Every row comes from one small tree of marks. Brackets hold a mark, then the marks that hang from it, in the order of their numbers. Every link used is in the known rows. Which tree was each row made from?
Known rows:
(k287 (k427 k163 k535 k677)): [ 0.94 -0.34 -5.17  2.77  1.33  3.68  3.95 -1.20  4.57 -2.93  0.10  0.16
 -1.24 -0.04  2.16  0.35  0.65 -1.54 -0.77  0.77 -1.91]
(k427 k163 k535 k677): [ 0.20 -1.37 -4.33  2.27  2.50  1.61  3.97 -1.08  3.71 -0.59  0.23  2.23
  0.12 -0.92  0.74  0.42 -0.02 -2.87 -1.12  0.01 -2.30]
(k287 (k427 (k163 k65) k677) k535): [-0.69 -1.40 -3.32  1.89  0.27  0.27  3.76  0.05  2.66 -1.72  3.92 -0.92
  0.55  0.44  4.03 -1.70 -2.24 -0.94  0.54  1.55 -1.45]
(k535 k65 (k427 k287)): [ 2.13  2.75  0.38  1.71 -2.56  0.93  1.09 -1.03 -0.71  1.90 -1.78 -0.03
 -0.43  0.76  0.37 -0.84 -2.19  1.48  0.54 -1.50  1.75]
(k287 k427): [ 0.98  0.96 -0.66  0.50 -1.36  1.93 -0.19 -0.25  0.76 -2.50 -0.10 -2.44
 -1.81  0.85  1.43  0.07  0.72  1.39  0.57  0.78  0.34]
(k287 (k535 (k65 k163))): [-1.12 -0.60 -0.79 -2.24 -4.27 -3.05  1.15  2.39  0.55  0.59  0.79 -0.43
  0.44  2.66  1.78 -1.40 -1.78  0.83 -0.35  1.33 -0.37]
(k535 k65 (k287 k427)): [ 0.24  3.58  1.35  2.14 -3.89 -0.66  2.41  0.62  1.73 -0.75  1.53 -3.84
 -0.81  2.49  2.02 -1.67 -1.65  0.08  0.37 -0.67  1.03]
(k65 k163): [-1.61 -0.18  0.04 -2.05 -2.11  0.18 -1.32 -0.34  0.16  0.13 -0.61  0.41
  1.72  0.63 -0.02  0.20  1.06  1.37 -1.34  0.75 -0.04]
(k535 (k65 k163) k287 k427): [-0.65  4.19  3.66  0.99 -5.85 -0.99 -0.18  0.33  0.63  1.54  0.19 -1.72
  1.84  2.77 -0.67 -2.01 -1.62  0.97 -1.66 -0.68  1.98]
(k427 k287 k677): [ 0.50 -0.28 -3.64  1.20  0.92  2.98  1.77 -4.31 -0.16  0.91 -0.51  0.43
 -0.42 -1.22  0.44 -0.47 -2.38 -1.46 -1.38  0.23  0.56]
(k427 (k163 k65) (k535 k287) k677): [-0.83  0.20 -2.04  3.43  0.86 -1.57  6.26 -0.90  3.98 -0.15  3.36  0.59
  3.91 -1.81  2.51 -0.54 -2.57 -3.62 -0.30 -1.59 -1.41]
(k287 (k535 k65 k427)): [ 2.18  1.47  0.54  1.00 -3.01 -1.59  1.14  2.70  0.14  0.37  0.87 -1.47
 -1.79  2.40  0.47 -2.01 -3.09  0.60  0.54  0.67  0.66]
(k427 (k163 k65)): [-1.74 -0.73  0.61  1.04  0.99 -2.07  2.11  0.92  1.43  1.26  1.74  2.55
  3.85 -0.88  2.25 -0.14  0.30  0.02  1.34 -1.30 -1.23]
(k287 (k427 k163 (k677 k65)) k535): [ 0.84 -1.31 -5.20  2.09  2.36  1.91  3.21  0.49  2.99 -2.32  3.35 -0.80
 -3.50  1.86  2.39 -1.82 -1.75 -3.58  0.33  2.24 -3.29]
(k427 k163 (k535 k287) (k677 k65)): [ 0.59  0.20 -3.99  3.41  3.04  0.10  5.58 -0.60  4.32 -1.01  2.92  0.67
 -0.13  0.03  0.88 -0.73 -2.23 -6.38 -0.39 -1.00 -3.15]
(k427 k163 k287 k535 (k677 k65)): [ 1.86 -1.34 -7.10  2.07  3.99  1.92  5.45 -2.34  3.08 -0.77  0.02  2.51
 -0.69 -1.50  1.99  0.44 -1.81 -4.54  0.17 -0.81 -3.22]
(k535 (k287 (k427 k163))): [ 0.32  2.59  1.30  2.71 -1.80  1.12  2.94  0.58  2.01 -3.34  2.61 -0.92
  1.15  2.84  3.03 -0.55 -0.23 -1.72 -0.31 -0.54 -0.32]
(k427 k287 (k535 k65)): [ 2.25  0.73 -3.41  0.18 -1.54 -1.29  4.56  0.12  1.07 -0.09 -1.88  0.18
 -0.05 -0.46  2.71  0.54 -2.04  0.07  1.19 -1.71 -0.20]
(k427 k677): [-0.84 -0.67 -2.55  1.34  1.54  2.10  0.25 -2.72  1.21  1.68  0.37 -0.08
 -1.04 -1.13 -1.22 -0.75 -0.70 -1.38 -1.68  0.89 -0.12]
(k535 (k427 (k163 k65) k287 k677)): [ 0.41  0.64 -1.58  3.45  0.63  2.43  2.43 -3.71  0.84  2.04  0.72  2.29
  3.03 -1.94  1.29 -1.17 -2.41 -0.54 -0.45 -1.12  0.32]
(k535 k65 k427): [ 0.86  2.38  1.51  2.00 -1.89 -0.13 -0.49  0.61  0.34  2.40 -0.89 -0.70
 -1.16  0.91 -1.01 -1.34 -0.61  1.34  0.19 -0.73  1.00]
(k287 (k535 k65)): [ 0.57 -0.26 -0.83 -0.24 -1.90 -3.27  2.44  2.86  0.36  0.45  1.57 -1.04
 -1.36  2.05  1.74 -1.53 -2.66 -0.24  0.95  0.59 -0.48]

Write each row's tree:
[ 0.64 -0.39 -3.00 -0.28 -0.64  1.54 -0.79 -0.62  0.95 -0.09  1.32 -1.42
 -2.51  0.93 -1.37 -2.15 -2.89 -1.55 -1.63  2.72 -1.02]	(k287 (k535 (k427 (k677 (k65 k163)))))
[ 0.47  2.53  0.43 -0.37 -4.67  1.13 -0.38 -1.47 -0.58  2.06 -2.69  0.17
  1.31  1.41  0.46 -0.84 -1.22  2.74 -1.00 -0.66  1.86]	(k535 (k65 k163) (k427 k287))
[ 2.64  1.77  0.50  2.33 -0.60  2.77  1.51 -1.23 -0.57 -0.93 -0.74  2.57
  1.57  1.23  1.17  0.03 -1.15 -0.01 -0.45 -1.08  0.48]	(k535 (k427 k163 k287))
[ 1.05  0.25  1.18  1.62 -1.05 -2.10  2.48  2.99  0.49 -1.11  3.07  0.97
  2.65  0.83  2.48 -1.35 -2.65  0.17  1.38  0.07 -0.64]	(k287 (k535 (k427 (k163 k65))))
[ 2.41 -0.96 -7.50  0.82  2.91  1.85  4.00 -2.88  1.98 -0.52 -0.69 -0.32
 -2.17 -2.23  0.82  0.30 -2.78 -3.34  0.61 -0.31 -1.96]	(k427 k287 k535 (k677 k65))
[-0.59  0.35 -3.93  0.33 -0.38 -0.01  2.78 -1.63  3.49 -0.62  1.44 -1.80
  0.06 -0.37 -0.41 -0.75 -1.91 -3.93 -1.61  0.38 -1.74]	(k427 (k535 k287) (k677 (k65 k163)))
[-0.34  0.49 -1.44 -1.92 -5.14 -1.19  1.01  2.17  1.40 -1.84  0.56 -2.77
 -1.19  3.48  3.23 -1.43 -1.06  2.44  0.03  2.21  0.04]	(k287 k427 (k535 (k65 k163)))
[-0.11  1.72 -0.86  3.08 -0.55  2.07 -0.27 -2.13  1.75  4.25 -0.91 -0.84
 -2.17 -0.42 -2.21 -2.20 -1.40 -0.06 -1.30  0.09  1.00]	(k535 k65 (k427 k677))
[ 0.66  0.45 -1.56  3.50 -0.50  0.43  2.77  0.87  2.32  2.03  2.01  1.11
 -1.28  2.09  0.30 -2.67 -2.96 -2.07 -1.25  0.82 -0.88]	(k287 (k535 k65 (k427 k163 k677)))
[-0.53  1.13 -2.41  3.87 -0.30 -0.94  6.48 -0.44  4.55  1.29  1.93  1.00
  0.91  0.72  1.56 -1.28 -2.24 -4.22 -1.43 -1.74 -1.48]	(k427 k163 (k535 k65 k287) k677)
[ 1.09 -0.72 -6.55  2.76  3.42  3.14  3.75 -0.76  5.14 -2.37  0.63 -0.28
 -3.05 -0.24  1.87  0.18  0.54 -3.14  0.66  0.64 -3.72]	(k287 (k427 k163 k535 (k677 k65)))
[ 1.09  2.62 -0.45  3.78  0.64  2.03  0.40 -2.19  1.39  1.08  2.36 -2.53
 -2.15  0.00 -2.42 -2.49 -3.37 -3.76 -1.16 -0.14  0.00]	(k535 k287 (k427 (k677 k65)))
[ 1.61 -0.51 -3.04  2.99  2.60  1.51  1.93  0.54  2.03 -0.21  2.81  0.82
 -2.67  1.27 -0.44 -2.28 -2.67 -3.91 -0.38  1.45 -2.57]	(k287 (k535 (k427 k163 (k677 k65))))
[ 0.73 -0.46 -5.63  2.66  0.87  1.00  6.37 -1.95  3.21  1.65 -1.00  2.92
  0.29 -0.51  2.58 -0.01 -2.04 -2.36 -0.50 -1.42 -1.65]	(k427 k163 k287 (k535 k65) k677)
[ 0.46  2.65  1.29  5.04 -0.17  2.80  1.96 -1.84  1.72  0.58  2.40  0.62
  1.09  1.28 -1.05 -1.95 -2.15 -3.24 -2.75 -0.41  0.35]	(k535 k287 (k427 k163 k677))
[-0.96  2.25  1.75  2.71 -1.97 -1.09  3.71  0.84  2.38 -2.17  3.72 -1.29
  3.67  0.98  3.98 -0.77 -1.13 -0.57  1.14 -1.33 -0.24]	(k535 (k287 (k427 (k163 k65))))
[ 1.40  0.75 -1.67  0.09 -3.20 -1.36  2.22  2.59  1.14 -2.09  1.39 -3.25
 -2.85  2.88  3.17 -1.52 -2.10  0.98  1.41  1.38 -0.24]	(k287 k427 (k535 k65))
[ 2.72 -0.26 -3.22  0.86  0.53  0.44  5.20 -0.30  1.30 -2.85 -0.97  3.01
  1.88  0.11  3.54  1.49 -0.87 -1.23  0.41 -1.44 -1.42]	(k427 k163 k287 k535)
[ 1.00  0.84 -2.63  1.86 -1.03  0.09  4.40  2.02  4.19 -1.71 -0.37 -0.12
 -0.93  1.49  3.61  0.41  1.11  0.28  1.54 -0.79 -1.93]	(k287 (k427 k163 (k535 k65)))
[ 1.68 -1.92 -5.96  1.40  3.19  0.69  4.81 -1.02  1.12 -0.48  2.61  2.00
 -1.47  0.83  2.62 -1.46 -4.13 -4.98  0.07  0.76 -2.85]	(k427 k163 (k287 k535) (k677 k65))
[ 0.08  1.98 -2.53  2.90  0.59  2.35  1.73 -2.40  2.57 -1.36  2.74 -4.23
 -2.99  0.38  0.19 -1.86 -2.21 -3.71 -0.23  0.63 -0.85]	(k535 (k287 (k427 (k677 k65))))
[-0.83  2.13  1.63  5.06 -0.42  0.62  2.73 -2.01  2.16  1.95  3.46  0.33
  3.58 -0.49  0.25 -2.14 -2.69 -2.26 -1.16 -1.31  0.48]	(k535 k287 (k427 (k163 k65) k677))
[-2.46  2.49 -0.91  1.29 -4.64  1.52  1.35 -2.36  3.10  1.08  0.85 -3.39
 -0.20  2.01  0.80 -2.30 -1.24 -0.26 -2.57  0.82  1.01]	(k535 (k65 k163) (k287 (k427 k677)))
[ 0.59  0.43 -5.22  1.88 -0.74  1.89  3.16 -1.11  4.12 -0.20 -0.92 -2.82
 -3.35 -0.50  1.34 -0.42 -0.35 -0.15  0.04  0.73 -0.68]	(k287 (k427 (k535 k65) k677))
[ 0.41  0.43 -2.28  3.82  3.49  3.23  0.27 -1.60  2.33  1.87  0.57  1.88
 -1.79 -0.03 -1.87 -1.53 -0.45 -3.33 -0.82  0.05 -2.19]	(k535 (k427 k163 (k677 k65)))
[ 0.83  1.56 -1.89  4.07 -0.10  3.19  2.59 -2.79  1.52  3.60 -0.73  2.75
 -0.11  0.71  0.41 -1.61 -2.09 -1.20 -1.59 -1.21  0.31]	(k535 k65 (k427 k163 k287 k677))
[ 1.81  0.28 -3.14  1.31 -0.38 -1.15  6.09  0.57  2.29 -0.15 -1.22  2.79
  1.29  0.58  3.85  0.71 -1.17 -1.03  0.88 -2.38 -1.54]	(k427 k163 k287 (k535 k65))
